Known rows, with every step that occurs
K, X: [-13   3   8 -14  -7 -33 -15  14  -2   9   0   1   3   0   3  15  15   8
  -1  -1   3  -5   0  -9 -10  -1 -13   8   1]
L, J, N: [-10   7  -7 -15   3  -2 -18   1  -4   4   0   2  -7  11  -1   5   4  -4
  -9   4  -2  -9  -8 -10  -7  -8   8  16  -5]
E, N, J, L: [-10   7  -7 -14  15  -9  -1   4  -1   1   3  -3  -1  -3  -3  -2   6   5
   5  -8   1  -5 -14 -12  -4  -4  13  -2   4]
E, N, G, S, J, X: [ -6   0   3   2  -5 -10 -19   4   5   2   0 -12   8  -6   2  -1  -8 -14
   7  -9  -4   2   1 -12  -9  -6   1   1   1]
L, J, X: [-13   7   0 -11  -4 -11 -19   9  -3  10  -1   1   2  21   6   5   9  -9
  -5   6  -3  -3 -14  -8  -7 -10   2  14  -2]
J, X: [-16   3   4 -10 -16 -19 -18  11  -1   9   0  -3   3   6   4  14  14   3
   1   1  -1  -3 -10  -5  -5  -6  -9   5  -1]
Z, G: [-15   0  -5 -13   9   1 -10  10  -5   1   1   2   1  14   2  17  10  11
   0  -3   4  -1   5  -5   2   9  -8   3  -2]
E, N, J: [ -7   4   0 -14  15   5 -16   8  -4   1   0  -3  -3  14  -2  -1   5   1
   1  -6  -6  -4 -12 -19   3  -7  13   2  -2]
S, G, N: [ -5  -2   2 -11  -6  -8 -11   6   0   3  -1  -2 -11  10  -1  12   4   9
  -2   5  -1  -8  -4 -10  10   0  -2  10  -6]
X, J: [-12   6   3 -13   2  16 -10   4  -4   8  -3   6  -2  13   5   4   3   4
  -2   2  -2  -6  -3  -7  -4  -9  -3   8  -4]
Z, G, S, J: [ -5  -2  -5  -3   8  11  -2  -2  -9   6  -1   0   3   6   7   6   0  -7
  -1  -2   2   1   7 -12 -12   6 -12  -1  -4]
S, J: [ -9   1   3  -7  -1  -2  -3   0  -7  10  -3   2   1  14   4   4   2   0
  -5   1  -2  -6  -9 -16  -6   1  -6   8  -5]
E, N, G, Z: [-11   2   5  -9  13 -10 -28  15   6   0   4 -10  -7  12 -11   9  -9  10
   9  -9  -2   7  -2   1   9   5  15   0   0]
J, S: [-16   1  -5  -8 -12  12 -15   3  -8   6   0  -5  -3   7   4  15  13   3
  -4   1  -1  -6  -3   2  -5   1 -10   6  -5]
D, J, X: [-10   2   4 -13 -20 -16 -14  13   0   3  -3  -4   1  13   7   5  10  -2
  -3   0   3  -3 -10 -12  -9  -8   2  13  -2]
K, X, J: [-11   6  11 -14  -4 -13 -13  10   0   9  -4   5   5   1   6   5   6   5
  -1  -1   2  -5   5  -8 -10 -10  -8  13   1]
X, K: [-14   7   7 -18  -3  -5  -3  11  -6   7  -3   2   0  10   3   7  17  11
  -5   4  -2   0  -4 -18  -8  -3  -6   3  -4]
D, J, L: [ -9   4  -7 -14  -6 -14   6   6   0   3   1  -1  -3   4   3   5   9   8
  -3  -2   9  -6 -11 -10 -14   1   3   4   2]
L, J, S: [-13   4  -8  -9   0  22 -17   2  -9   7  -1  -1  -4  25   5   5   7  -7
  -9   6  -3  -7  -6  -3  -8  -3   1  13  -7]
X, J, N: [-11   7   1 -14  -4  10 -14  -1  -2   3  -3   3  -5  -6   0   5   0   3
  -2   0   0  -9   1  -4  -5 -13   1  14  -3]
L, J, S, G, Z: [-10   1  -4  -7   3  16 -17   0  -6   7  -2  -1  -8  24   4  -2  -6  -5
   1   5  -1  -5  -3   8   0   6   4  22  -8]
D, J, N, G: [ -7   0  -8 -15  -3  -3 -14   6   5  -8  -5  -6  -5  -7  -5   7  -5   7
  -3  -4   7  -4   3  -5  -7   0  13   8  -3]
E, N: [-13   4   3 -12   0  -9 -19  11  -2   1   5  -3  -4  20  -2  10   8   6
   0  -6  -5  -6  -8 -18   7  -4   2   7   0]
J, N: [-13   4  -2 -13  -9 -11 -16   2  -3   3   1  -3  -6  -5  -3  16   9   7
  -4   0   0  -8  -4  -6  -6  -5  -4   8  -2]
G, Z: [-11   3   8 -11   0  -9 -19   9  -5  12   2  -4  -8  14  -3  12   4   8
   2   2   0   4 -11   3  -4   2   0   1  -2]
S, J, X, K: [-13   6  14 -10 -14 -15   0   5  -5  10  -7   0  10   5   9  -5   8  -3
  -3   3  -1   1  -5 -22 -12  -7  -6  13  -3]

Rows
[ -3  -2   3 -11  -7  -8 -14   5   1   4  -6  -6  -3  -2   1   0   2   0
   3   4   0  -4  -9  -6   3  -8   7  10  -4]
S, G, N, J, X
[ -7   0   3  -5   6  -6 -16  -2   2   4  -4  -8  -5 -11  -9   3 -18   4
   4  -4   3   3   1   7  -8   5  11   9  -3]
S, J, N, G, Z
[ -4   1   0  -2  -4   2  -3  -4  -8  13  -1  -2  -1   5   7   3   4 -10
  -3   1  -4  -2  -7 -16 -18  -3 -12  -1  -6]
G, S, J
[-18   7  11 -15 -18 -19 -10  13  -3   8  -3  -2   6   2   6   7  18   5
  -2   5  -1   2  -5 -12  -9  -8  -8   8  -1]
J, X, K
[ -6   4  -6  -8   1  18 -18  -3   4   1  -3  -4  -5 -25  -2   4  -8  -2
   3  -1   0  -1  11   7 -15 -10   1  -3  -3]
X, J, N, G, S
[ -8  -2   0  -1  -6  -1  -9   2  -5   7  -2  -4   9  -3  10   6   2 -12
   3  -2   3   3   6  -7 -13   1 -14   3  -2]
Z, G, S, J, X
[ -3   0  -2   0  10   3 -12   1   2   1   1  -8   1   1   0   0 -10  -8
   3  -9  -5   0   2 -17  -5   0   4  -3  -3]
E, N, G, S, J
[-15  -3  -7  -7 -13  11 -10   0  -6   1  -2  -1  -2   4   6  10   8   5
   0   0   0 -12   3   1   4   5 -14  14  -8]
J, S, G
[ -2   1   1 -13   7   5 -13   5  -5   7  -3  -6 -10   9  -4   5   5   5
  -4   6  -2  -1 -12 -10  -3  -9  12  -4  -5]
G, N, J
[ -8   1 -11  -2   9  -4  12  -5  -5   6   2  -1   5 -12   6   5   2  -3
   3  -5   8   0   4  -4 -18   8 -11  -4   2]
Z, G, S, J, L
[ -6   4   2  -9  -2 -10 -21   3   8   2  -4  -5   3 -36   0   6  -5  -1
   5  -4   4  -1  19   5 -22 -12  -4   3   2]
K, X, J, N, G, S
[-11   1 -11  -9   0  20 -11  -1  -7   2  -3   4  -3  21   8   1   2  -7
  -5   5  -2 -12  -1  -3   1   3  -2  23  -9]
L, J, S, G
[ -3  -2  -4 -14  19  15 -11   7  -5   1  -3  -5  -6   8  -4   9   2   8
  -1   2   4   3   2  -4   5   2  12  -2  -3]
Z, G, N, J
[-15   8  -3 -12   2   1   3   0   0   8  -1   5   0  -4   3   3   5   7
   2   0   5  -7  -6  -2 -11  -6  -2   3   2]
X, J, L
[-10   0  12  -7 -11   0 -18   3   0   6  -5   0   1  -4   6  -2  -6   3
   9  -3   4  -4  13  15  -5   0  -7  26  -3]
K, X, J, S, G, Z
[-10  -1   5 -11  -1 -11 -14   6  -2   7   0   1  -8  13  -1   7  -1   9
   6   0   1  -2  -5   2   4   8  -4   9  -6]
S, G, Z
[ -6  -2   0 -12   7   3 -18  10  -1   1  -4 -10   1  -1  -1   8   4   3
   3   1   4   6   1  -1   2  -4  11   1   1]
Z, G, N, J, X
[-11   7   9 -15 -10 -18 -18   4   1   4  -4   3   2 -16   2   6   3   4
  -1  -3   4  -9   8  -5 -12 -13  -3  21   2]
K, X, J, N
[ -9   5 -11 -14  14   3 -20   3   3   0  -2  -1  -4   0  -6   6  -5   0
  -5   2   1  -4   0   0  -5  -4  12  10  -4]
L, J, N, G
[ -9  -3 -10 -10   1  25  -6  -3  -8   1  -6  -1  -3  -1   6  -1   4   2
   2   1   0 -10  -1   1  -1   3  -3  10 -10]
N, J, S, G
[-14   4   7  -9 -14   6 -17   5  -3   6  -4   0   6  -3   8   5   7   2
  -1  -2   2  -7  11   4 -13  -7 -10  17  -1]
K, X, J, S
[ -5   1   5 -10  -7  -6 -19   8  -1   8  -4 -10  -4   0  -1   5   7   0
  -1   5  -1   1 -13  -6  -4 -13  11   1  -2]
G, N, J, X
[ -6   6  13 -15 -10  -6 -11  10  -3   7  -7 -10   0  -2   1  -2  11   2
  -2  10  -2   7  -9 -15  -9 -16  12   1  -2]
G, N, J, X, K
[ -5  -1  -5  -1   6   5  -5  -1  -1   8  -4  -4   1  -6   3   4  -6  -6
   0   0  -2   1   1  -7 -17   3  -8  -9  -5]
N, G, S, J
[-12   4  -3  -6   1 -16  10  -4  -4  10   0   2   3  -4   3   2   5   3
  -2  -2   5  -8 -11  -9 -14   3  -6   5   1]
S, J, L
[ -5   0  -6  -7  -4  22 -15  -1  -4   2  -2  -3 -11  21   2   2  -1  -4
  -7   8  -3 -10  -1  -2   7  -2   7  22  -9]
L, J, S, G, N
[ -7   2 -11  -1   7  -7   8  -5   3   9  -1  -5   3 -23   2   3  -5  -3
   4  -3   5   0  -1  -1 -23   5  -6 -12   1]
N, G, S, J, L
[ -6   4  10  -3  -3  -9 -10   7   4   1  -3 -11  10  -8   4  -8  -4 -11
   5  -5  -5   7   5 -20 -12  -7   3   1   0]
E, N, G, S, J, X, K
[-12   2  -3 -11  11  -6 -21  13   6  -4   2  -6  -1   8  -6  11  -1   9
   4  -9  -3  -1   1 -10   7   2   7   1  -1]
E, N, G
[ -8   2   2  -8  -7  -5  -8  -6  -6   5  -3  -1  -1  -2  -1   4  -2  -1
  -5  -2   0 -10  -6 -12  -9  -3  -2  15  -4]
S, J, N
[ -7  -3  -3  -8   3  21 -13  -2  -6   5  -5  -5  -7   2   1  -2  -5   1
   8   0   1  -2  -4  12  -1   6   3   9  -9]
N, J, S, G, Z
[ -7   0  -8  -7   3   3 -15   7   1   6   0  -6  -3  -8   0  15   4   2
   2   1  -1   2   2   1 -13   1  -9 -15  -4]
N, G, S
[ -8   6  12  -4 -18 -10  -2   2  -6  13  -5  -5   8  -5  11  -4   9 -12
  -3   5  -3   4  -3 -20 -23 -10 -12   3  -4]
G, S, J, X, K
